In the rows, zero is written as 128.
Known rows, with every step that occurs
L/S/Q: [118 139 149 134 125 146 103 130 145 125 145 134 111 141 129 128 137 131
 124 121 126 135 162 151 127 106 119 128  97 126 147 137 125 130 129 101
 131 122 133 140 142]
C/Z/P/Y/T/E/N/L: [112  78 148 130  89 123 122 182 166 146 100 138 124 122 137 131 145 166
 115 151 124  94 124 141 118 123  96 137 135 140 133  71 116 115 145 107
 105 160 122 149 118]
L/Q/S/C/Z/P/Y: [112 100 152 137 125 122 103 155 144 121 111 152 139 103 143 170 130 153
 140 156 131 122 152 116 116  75 113 141 134 124 125 129 102 117 128  87
 147 167 129 130 119]
C/P/Y/T/E/X/N/L: [104  85 110 136  89 140 142 160 149 115 101 138 107 133 136  72 146 129
 122 146 118 159 127 129 106 107 139 127 122 142 136 111 129 113 134  89
  97 137 134 150  96]
M/C/S/Q/L/N/E: [133 146 148 125 109 121 112 122 153 110 127 140 116 161 142 191 128 145
 149 115 141 183 129 152 109 116  99 108 119 141 155  93 123 136 112  98
 113 124 130 116  78]
N/L/Q/S/C/P/Y: [100  93 123 137 117 116 104 126 132 119 103 145 123 103 142 107 136 145
 136 139 136 141 151 107 119  88 149 130 157 135 134 109 105 113 119  73
 154 155 131 122 119]
N/L/Q/S/C/P/Y/T: [ 97  90 125 136 111 117 100 135 133 117 113 133 121 106 132 103 157 138
 138 144 134 135 149 112  98  80 148 122 174 135 145 111 105  93 122  95
 148 150 137 126 113]
M/C/P/Y/T/E/X: [132  90 115 135 106 129 140 162 122 119 124 147 134 157 128 121 125 140
 121 162 115 157 132 125  99 107 132 120 116 146 116 125 130 105 133 101
 119 119 129 141  70]
M/C/P/Y/T/E: [128  91 130 138 109 124 134 166 116 135 120 129 144 145 126 116 132 149
 121 172 121 137 122 123  98 101 124 124 144 152 127 120 127 118 126 116
 111 121 121 145  96]
Z/C/P/Y/T/E/X/N: [119  99 111 142  97 140 138 194 132 106 107 126 130 143 121  99 143 123
 124 162 116 172 123 126  98  89 137 137 108 137 132 137 129 116 138  98
  95 140 130 149  96]
E/X/N: [123 129 110 131 118 138 143 130 143  98 120 132 112 126 140 124 129 109
 127 120 114 170 141 128 120 129 132 121 105 123 128 143 137 121 134 108
 102 132 130 134  95]
Z/C/S: [135 136 155 140 121 114 119 143 133 125 131 131 154 154 116 160 148 129
 140 144 129 143 118 124 118 112 110 132 106 134 133 125 114 129 124 136
 125 143 111 121 131]
Y/T/E/N/L: [127 110 115 128  91 129 138 155 150 136 116 125 116 137 125 104 153 140
 115 123 131 121 123 138 122 144 119 118 159 139 156  83 133 104 143 127
 118 130 126 135 116]
M/C/S/Q/L/N/E/X: [134 144 132 123 107 124 123 123 161  94 131 155 107 168 145 192 122 135
 151 109 133 199 137 156 107 123 104 103  88 136 145  98 126 127 116  82
 118 123 138 114  50]
X/E: [126 124 128 131 152 147 137 143 130 119 136 123 121 116 124 126 140 132
 133 134 121 133 127 128 122 130 117 134 118 132 151 131 133 145 130 120
 139 115 134 135 122]
S/L/N/E: [128 119 115 113 117 117 146 110 150 125 108 142  91 150 124 144 125 129
 139 116 134 165 121 134 125 155 124 130 129 135 141 147 127 130 116 111
 130 127 134 113 111]
T/Y/P/C/S/L: [117 137 144 127  95 117 128 133 170 135 110 149 142 162 121 188 123 145
 108 135 129 139 108 132 151 166 111 135 126 152 157 156 102 125 124 119
 102 162 135 129 119]
E/T/Y/P/C/M: [118 130 103 131 109 137 106 156 153 127  97 104 123  93 105 190 118 138
 109 134 118 140 131 146 139 162 103 131 146 153 164 108 111 154 145 114
  98 163 140 117 114]
P/Y/T/E/N: [118 111 125 129  93 144 149 159 139 127 132 124 129 137 123 107 131 143
 108 149 115 118 116 139 127 112 132 136 149 133 144 109 143 105 145 100
 111 137 120 154 131]
L/Q/S: [113 130 117 130 144 143 130 104 131 117 129 126 130 121 130 148 123 135
 148 125 139 147 145 126 111 121 129 122 154 115 134 137 124 109 123 106
 167 129 166 128 103]
Q/L/S/C/M: [144 108 150 133 138 108 126 140 121 117 116 132 104  95 129 101 147 132
 126 145 129 157 161 125 129 119 126 125  97 137 146 104 115 134 120 119
 146 145  90 102 160]
C/M: [135 104 134 128 139 126 121 129 120 130 113 128 122 103 120 123 121 123
 119 147 127 135 138 129 126 131 116 126 116 136 129 131 127 144 124 124
 129 137 128  96 130]
Z/C: [132 127 130 134 124 123 117 152 122 123 118 118 142 125 118 135 135 124
 132 128 136 136 127 125 117 117 119 137 123 128 129 120 123 131 129 135
 133 130 127 119 130]
S/C/Z: [140 119 154 138 109 111 113 170 129 137 129 140 135 121 137 148 153 132
 130 138 113 128 141 109 140 106 122 125 114 144 138 124 117 130 135 124
 122 147  83 124 144]
X/E/N/L: [116 110 118 130 134 134 135 136 147 121 116 123 103 102 134 115 144 140
 118 113 120 126 134 128 129 152 114 129 131 136 161  84 132 137 140 105
 126 130 121 130 116]
Q/L/S/C: [137 131 145 132 125 109 134 141 131 112 130 135 110 126 138 109 156 138
 135 126 133 148 154 126 131 116 139 130 106 130 146 103 117 119 124 123
 148 138  92 134 154]
Z/P/Y/T: [110 103 140 124 122 128 109 146 145 123 121 129 127 117 125 127 127 139
 119 150 132 100 116 145 103  99 121 141 136 121 117 126 118 114 132 134
 113 141 143 144 121]
E/X/N/L/Q/S/C: [111 122 101 136 108 133 126 121 149  87 108 139 108 104 150 124 147 114
 150 104 129 187 164 118 108 106 135 113 146 120 148 123 126 107 127  87
 139 140 140 113  83]
E/T/Y: [114 140 111 124 125 150 140 149 133 115 121 113 131 120 120 152 114 132
 129 106 112 131 131 142 128 141 131 134 132 142 149 122 133 146 145 120
 108 126 129 152 130]
Z/P: [131 119 126 124 135 119 113 136 145 130 106 138 123 128 132 147 117 135
 121 132 142 119 122 138 120 130 116 135 120 124 122 131 114 135 128 140
 116 141 135 130 117]
S/L/Q: [129 112 126 125 140 123 136 102 142 136 126 129 104 140 139 117 112 125
 133 122 137 134 159 118 136 147 126 130 132 127 132 149 128 128 130  93
 154 116 154 118 128]
E/N/L/Q/S/C/M: [123  96 114 132 122 115 108 123 136 114  93 131 105  77 136 131 138 132
 122 125 134 153 168 117 127 128 122 112 160 131 158  94 117 119 131  91
 145 159 121  81 113]
T/E/X/N/L/S/C: [126 121 124 140  89 131 151 155 158 102 113 153 102 131 146 103 165 125
 130 122 116 188 157 131 125 114 128 123  98 138 147 119 130 125 129  95
 119 129  95 134 126]
L/Q/S/C/P/Y/T/E: [113 101 117 137 111 136 125 168 129 122 124 137 136 136 126 111 143 144
 135 166 132 152 136 117 108  71 151 125 166 139 153 147 116 100 130  88
 148 139 135 144 118]
L/S/C/P: [131 116 135 139 129 104 113 148 135 128 124 148 111 139 132 123 157 131
 122 145 115 157 156 112 134 109 147 126  98 143 140 142 103 124 126 120
 126 143  74 141 153]
P/C/S/Q/L/N: [133 153 138 134  97 123 100 131 183 127 136 119 112 146 146 153 127 146
 136 122 141 159 137 150 126 135 119 123 102 135 160  84 111 119 122  95
 141 160 100 128 117]
Z/C/P/Y/T/E/N: [125  95 117 138 100 121 124 192 133 132 109 120 136 145 116 108 141 142
 109 161 123 133 118 126 118 106 137 141 132 141 145 110 123 112 142 107
 106 148 109 150 126]
S/Q/L/N: [131 143 114 119 120 129 108 126 144 122 123 108  93 116 151 112 115 139
 135 109 146 146 148 155 128 127 137 124 108 120 153  95 131 131 128  95
 149 127 143 128 113]
Y/T/E: [136 123 126 129 109 141 142 156 132 136 136 122 134 150 115 116 146 133
 126 139 135 129 114 138 112 118 122 123 144 138 147 134 136 112 135 140
 130 114 136 140 122]

Rows
[129  99 127 135  96 122 123 187 130 134 123 139 136 145 125  94 151 139
 114 166 121 130 117 116 122  77 155 134 140 151 147 137 123 117 131 109
 106 140  96 144 141]
S/C/P/Y/T/E
[133 122 124 132 114 116 103 149 172 134 106 135 133 129 133 165 116 141
 118 134 145 120 120 130 121 148 109 140 132 128 121 113 103 123 121 139
 110 161 109 127 116]
Z/P/C
[123  92 157 134 106 134 125 187 149 145 118 140 139 137 124 139 140 160
 125 171 124 101 119 142 111  98  99 141 121 138 122 119 117 124 134 120
 116 145 132 154 123]
C/Z/P/Y/T/E
[113 114 130 131 119 118 131 112 153 126 120 134 101 120 137 116 151 145
 118 117 118 137 158 135 131 155 117 125 118 130 136  82 119 113 133 110
 133 141 105 138 138]
E/N/L/S
[108 109 131 133 143 138 142 127 157 118 126 127  90 108 132 111 163 146
 124 122 112 139 160 135 125 156 108 132 108 133 158  87 124 131 134 102
 146 128 108 145 134]
X/E/N/L/S
[136 121 109 126 109 147 150 156 139 119 138 141 125 161 118 116 140 122
 130 133 122 146 122 142 113 125 126 117 117 130 133 137 136 105 139 124
 133 112 147 140  94]
Y/T/E/X
[141 117 155 133 133 105 137  95 142 133 138 141 130 165 144 163 120 133
 137 142 130 157 159 112 119 144 102 113 123 141 131 143 122 125 119 100
 145 118 128 114 100]
M/C/S/L/Q
[111 134 131 131 110 143 138 137 141 105 112 138 120 132 124 150 139 117
 138 120 124 166 114 127 115 119 113 128 150 131 143 139 136 139 121 123
  73 129 131 130 114]
X/N/E
[103 149  96 127  87 138 118 161 189 127 104 121 112 124 115 252 141 156
 140 121 104 164 127 149 135 162  89 130 150 157 163  92 102 141 144  94
 103 162 130 151  95]
L/N/E/T/Y/P/C/Z
[106 112 142 129 115 137 124 138 127 122 141 118 131 117 118 108 135 134
 126 147 120 109 121 133 108  96 132 136 145 127 128 121 129 107 132 121
 125 128 134 142 131]
P/Y/T
[ 97 123 116 137 123 145 131 100 144 109 104 115 115  96 143 124 143 131
 150 115 142 164 152 125 101 124 120 119 168 117 145 113 124 115 120 101
 140 135 166 124  96]
X/N/L/Q/S
[113 112 121 137  97 150 155 141 161 108 124 136  96 138 129  95 173 127
 134 127 116 176 150 146  97 130 114 116 109 133 143 116 134 104 133 114
 126 117 131 151 103]
Y/T/E/X/N/L/S
[106 118 101 135 121 141 134  98 158 107 115 132  90 107 157 115 130 116
 142 106 124 170 172 123 116 135 123 116 127 121 124 107 135 123 134  73
 132 122 153 125  92]
E/X/N/L/Q
[127 127 141 116 114 111 150 107 165 124 120 155 104 178 122 172 139 130
 140 130 125 176 112 134 125 148 115 124 111 140 144 151 115 131 112 110
 126 138 115 119 110]
C/S/L/N/E
[107  98 133 133 122 124 114 146 125 132 125 126 122 129 121 102 139 133
 119 159 117 119 124 123 111 101 142 130 131 136 127 129 117 110 127 117
 114 139 124 147 125]
C/P/Y/T
[108 122 141 134 131 153 112 142 163 118 130 130  85 117 137 114 153 140
 118 108 120 133 172 152 128 134 105 128 101 130 179  97 128 140 138  81
 134 125 127 144 130]
X/E/N/L/S/Q
[114 120 122 133 116 120 113 118 139 114 113 136 127 105 139 129 145 134
 147 113 145 143 152 118 117 106 132 119 169 124 146 110 114 110 123 106
 162 136 140 106 114]
N/L/Q/S/C
[116 117 121 137 104 146 162 131 161 108 112 144  99 137 139 101 155 131
 136 125 119 182 155 140 116 135 117 125  94 132 135 114 133 123 128  92
 129 123 126 144 112]
T/E/X/N/L/S
[112 115 105 130 123 125 122  98 160 132 115 126  97 107 152 123 125 138
 124 108 130 129 167 121 138 150 120 122 152 128 134  78 129 118 139  81
 139 131 134 126 121]
E/N/L/Q
[124  85 165 135 115 114 105 166 135 134 124 131 146 115 134 167 136 156
 127 164 118 105 134 129  88  99  85 128 130 139 108 106 111 113 131 136
 108 141 121 137  91]
M/C/Z/P/Y/T
[108  84 119 132  93 121 129 160 147 142 102 132 114 133 131  84 142 151
 106 148 124 122 121 129 125 125 138 130 148 148 145  84 123 109 138  96
 107 148 114 148 121]
C/P/Y/T/E/N/L
[122  95 111 141  99 135 148 170 127 109 117 133 128 142 138 115 133 128
 121 166 108 181 135 125  92 102 130 117 118 146 129 133 136 114 133  97
  86 124 120 150  67]
M/C/P/Y/T/E/X/N
[108 115  98 133 103 161 151 128 154  99 115 129 112 128 133 112 153 125
 152 121 134 179 146 139  85 120 121 108 158 120 151 122 136  94 131  97
 146 118 184 134  62]
Y/T/E/X/N/L/Q/S
[137 107 129 139 120 126 109 142 143 133 113 125 130 103 118 143 121 129
 117 148 130 136 137 125 124 148 109 128 127 140 132 110 115 135 121 125
 121 158 102  92 127]
P/C/M
[130 125 107 132 100 153 155 162 145 105 129 128 118 146 129 116 145 113
 128 134 117 174 124 137 105 120 128 116 120 130 147 147 146 109 140 122
 103 117 139 146  90]
Y/T/E/X/N
[121 144  95 118 117 131 135 127 156 114 122 111  94 137 116 178 137 125
 153 110 114 167 125 148 115 137 115 124 143 134 148 102 127 143 136 103
 127 128 123 140 107]
L/N/E/T
[128 162 136 126 103 125 104 159 164 104 121 106 107 167 117 186 146 126
 159 105 137 179 123 166 112 108  99 127 114 135 180  74 114 151 132  88
 123 138 128 131 105]
Z/C/S/Q/L/N/E/T
[117 109 130 138 109 113 113 142 148 124 110 139 121 104 148 155 157 148
 139 118 122 138 169 107 134 122 117 113 156 132 156  84 111 107 139  90
 146 161 109 117 113]
E/N/L/Q/S/C/Z
[124  98 127 134 128 120 105 119 127 116 100 134 116  81 129 125 140 131
 139 131 142 151 160 119 113 112 117 115 157 133 148 112 113 128 120 102
 163 145 138  76 114]
N/L/Q/S/C/M
[109 163 123 134  92 135 120 147 175 126 125 119 141 149 111 220 136 144
 120 131 109 140 113 146 142 150 106 131 140 151 165 111 103 136 143 115
  94 165 126 155 116]
E/T/Y/P/C/S
[138 123 147 122 114 100 146 104 151 120 119 151 117 175 130 193 131 137
 144 135 124 188 121 130 109 152  96 116 121 150 139 139 119 128 108 117
 118 126 108 109  82]
M/C/S/L/N/E
[112 112 103 128 103 144 142 132 152 127 117 119 118 128 127 126 147 147
 135 122 140 141 141 137 106 138 118 112 185 127 163  95 130  90 137 104
 156 128 166 136  88]
Y/T/E/N/L/Q/S
[128 115 113 128  95 124 145 143 150 137 106 132 117 135 136 111 132 145
 114 118 132 129 125 134 142 152 121 128 141 139 146  85 134 130 137 106
 121 136 121 129 125]
T/E/N/L
[125 130 134 141  97 110  98 153 162 150 122 128 136 127 126 191 155 147
 122 150 122 121 132 123 146 144  95 127 136 137 138 104  98 122 134 121
 120 164 129 129 112]
Y/P/C/Z
[143 126 139 126 121  96 132 124 151 128 118 122 118 160 125 149 143 131
 138 142 128 169 127 129 119 142 121 135  89 135 142 140 113 126 123 122
 153 143 106 113 122]
Z/C/S/L/N
[116  95 165 133 105 117 100 189 134 116 113 140 148 111 120 158 155 147
 132 161 123 112 117 128  97  72 117 135 139 130 139 134  99  99 129 143
 117 168 116 137 111]
Q/S/C/Z/P/Y/T
[112  91 161 131 118 124 107 166 148 137 122 133 131 117 128 145 140 149
 125 162 118  96 129 136 105  99 101 140 120 130 118 117 110 115 136 130
 115 154 128 149 121]
C/Z/P/Y/T
